Each row was made from one small tree. The marks that hang from a mark follow it in brackets, in the order of their numbers. Every link used is in the known rows. Write each row's tree.
Known rows
J_461[J_547[J_686 J_789[J_807]]]: -19, -35, -35, -4, 22, 4, -40, -3, -1, -60, -39, -14, -24, -58, -13, -37, -14, 67
J_765[J_547[J_789]]: -6, -17, -49, -15, 26, 2, -18, 26, 16, -50, -33, -21, -17, -47, -9, -8, -6, 13
J_686[J_547[J_765[J_648] J_789[J_807]]]: -55, -40, -25, -23, 21, 22, -40, 24, 5, -68, -53, -15, -2, -49, -11, -3, -8, 41
J_765[J_547[J_461 J_686 J_789] J_648]: -19, -25, -17, -24, 19, 35, -15, 24, 34, -43, -58, -20, -28, -54, -12, -36, -2, 25
J_648[J_765]: 6, -31, -35, -10, 25, 26, -12, 36, 22, -39, -23, -10, 11, -22, -8, -9, -8, -6
J_510[J_461[J_547[J_789]]]: 4, -33, -38, 13, 32, -4, -17, -12, 9, -52, -33, -5, -2, -42, -1, -8, -3, 8
J_686[J_547[J_461 J_765[J_648] J_789[J_807]]]: -59, -38, -18, -40, 11, 29, -36, 22, 22, -78, -63, -13, 3, -53, -13, 7, -8, 33
J_765[J_547[J_461 J_686 J_789[J_807]] J_648]: -24, -25, -19, -40, 17, 40, -34, 22, 24, -63, -54, -16, -24, -57, -14, -35, -10, 53
J_510[J_461[J_547]]: 14, -37, -31, 8, 27, -2, -14, -7, 13, -44, -32, -1, 0, -35, 3, -17, -5, -21
J_461[J_547[J_789]]: -4, -35, -43, 1, 27, -7, -20, 3, 8, -52, -33, -14, 2, -51, -9, -10, -4, 18
J_686[J_547[J_789[J_807]]]: -44, -34, -46, -30, 20, 0, -42, 18, 5, -77, -28, -15, -30, -41, -6, 4, -15, 62
J_461[J_547[J_686 J_765[J_648] J_789[J_807]]]: -33, -40, -15, 3, 23, 26, -39, 6, 1, -54, -65, -12, 6, -63, -20, -44, -9, 46
J_510[J_461[J_547[J_686 J_765[J_648] J_789]]]: -19, -37, -8, 30, 31, 22, -16, -8, 10, -36, -70, -7, -2, -54, -10, -43, 4, 10
J_807[J_789]: 9, -29, -41, -4, 9, 1, -23, 19, 11, -50, -14, 7, 3, -22, -15, -14, 0, 23
J_510[J_461[J_547[J_686]]]: 5, -35, -20, 18, 25, 2, -16, -13, 13, -34, -42, -3, -28, -37, -1, -44, -5, 1
J_547[J_461 J_686 J_765]: -14, -17, -4, -14, 2, 8, -16, 19, 42, -37, -57, -11, -14, -40, -24, -29, -4, -6
J_461[J_547[J_765 J_789[J_807]]]: -22, -30, -38, -8, 20, -1, -38, 3, 0, -68, -47, -12, 22, -61, -17, -11, -12, 26
J_547[J_461 J_686]: -3, -25, -14, -23, 5, 8, -15, 16, 40, -41, -37, -12, -28, -30, -17, -31, -6, 11

Write each row's tree
-28, -26, -1, -11, 11, 30, -16, 19, 37, -42, -65, -16, -2, -47, -25, -29, 5, 20
J_547[J_461 J_686 J_765[J_648] J_789]
-43, -40, -8, -30, 10, 23, -13, 27, 37, -50, -66, -12, 0, -42, -8, 0, 1, -25
J_686[J_547[J_461 J_765[J_648]]]
-33, -26, -3, -27, 9, 36, -36, 18, 28, -62, -60, -12, 5, -48, -27, -31, -6, 47
J_547[J_461 J_686 J_765[J_648] J_789[J_807]]
-16, -29, -25, -5, 28, 29, -18, 28, 17, -32, -48, -20, -32, -49, -10, -45, -1, 32
J_765[J_547[J_686 J_789] J_648]
5, -28, -22, 17, 23, -3, -14, -7, 14, -40, -51, -2, 17, -42, -4, -16, -4, -39
J_510[J_461[J_547[J_765]]]
-58, -27, -29, -41, 7, 5, -39, 15, 24, -82, -57, -14, -12, -55, -14, 14, -13, 37
J_686[J_547[J_461 J_765 J_789[J_807]]]
-10, -36, -47, -14, 22, 0, -39, 1, -2, -70, -30, -13, 7, -52, -11, -9, -14, 44
J_461[J_547[J_789[J_807]]]
-8, -22, -49, -11, 32, 28, -14, 37, 17, -47, -37, -17, -3, -48, -7, -6, -8, 12
J_648[J_765[J_547[J_789]]]
-53, -37, -17, -24, 14, 22, -17, 23, 33, -59, -68, -14, -4, -50, -11, 8, 2, 7
J_686[J_547[J_461 J_765[J_648] J_789]]
-4, -17, -22, -26, 8, 13, -14, 22, 39, -40, -51, -16, -41, -48, -10, -38, -7, 1
J_765[J_547[J_461 J_686]]
-9, -20, -22, -21, 17, 40, -10, 34, 39, -37, -54, -13, -30, -49, -9, -34, -9, -3
J_648[J_765[J_547[J_461 J_686]]]
-20, -23, -24, -35, 8, 13, -38, 12, 26, -69, -34, -13, -27, -43, -21, -23, -13, 68
J_547[J_461 J_686 J_789[J_807]]
-16, -28, 6, -14, 7, 32, -13, 24, 43, -33, -64, -11, 2, -38, -22, -38, 1, -10
J_547[J_461 J_686 J_765[J_648]]
-12, -19, -43, -30, 23, 35, -10, 33, 32, -57, -47, -14, -3, -53, -9, 3, -9, 5
J_648[J_765[J_547[J_461 J_789]]]
-15, -17, -36, -6, 22, 6, -20, 21, 17, -39, -42, -21, -46, -51, -11, -36, -6, 37
J_765[J_547[J_686 J_789]]
-39, -30, -21, -28, 3, 0, -16, 21, 38, -55, -59, -13, -14, -44, -9, 7, -4, -21
J_686[J_547[J_461 J_765]]
-48, -33, -38, -50, 9, 5, -38, 13, 23, -86, -38, -14, -26, -46, -9, 14, -14, 55
J_686[J_547[J_461 J_789[J_807]]]
-20, -18, -35, -18, 16, 3, -40, 18, 9, -67, -35, -15, 16, -41, -23, -3, -13, 34
J_547[J_765 J_789[J_807]]
-31, -15, -15, -27, 5, 11, -38, 12, 27, -67, -54, -13, -11, -51, -27, -23, -12, 50
J_547[J_461 J_686 J_765 J_789[J_807]]
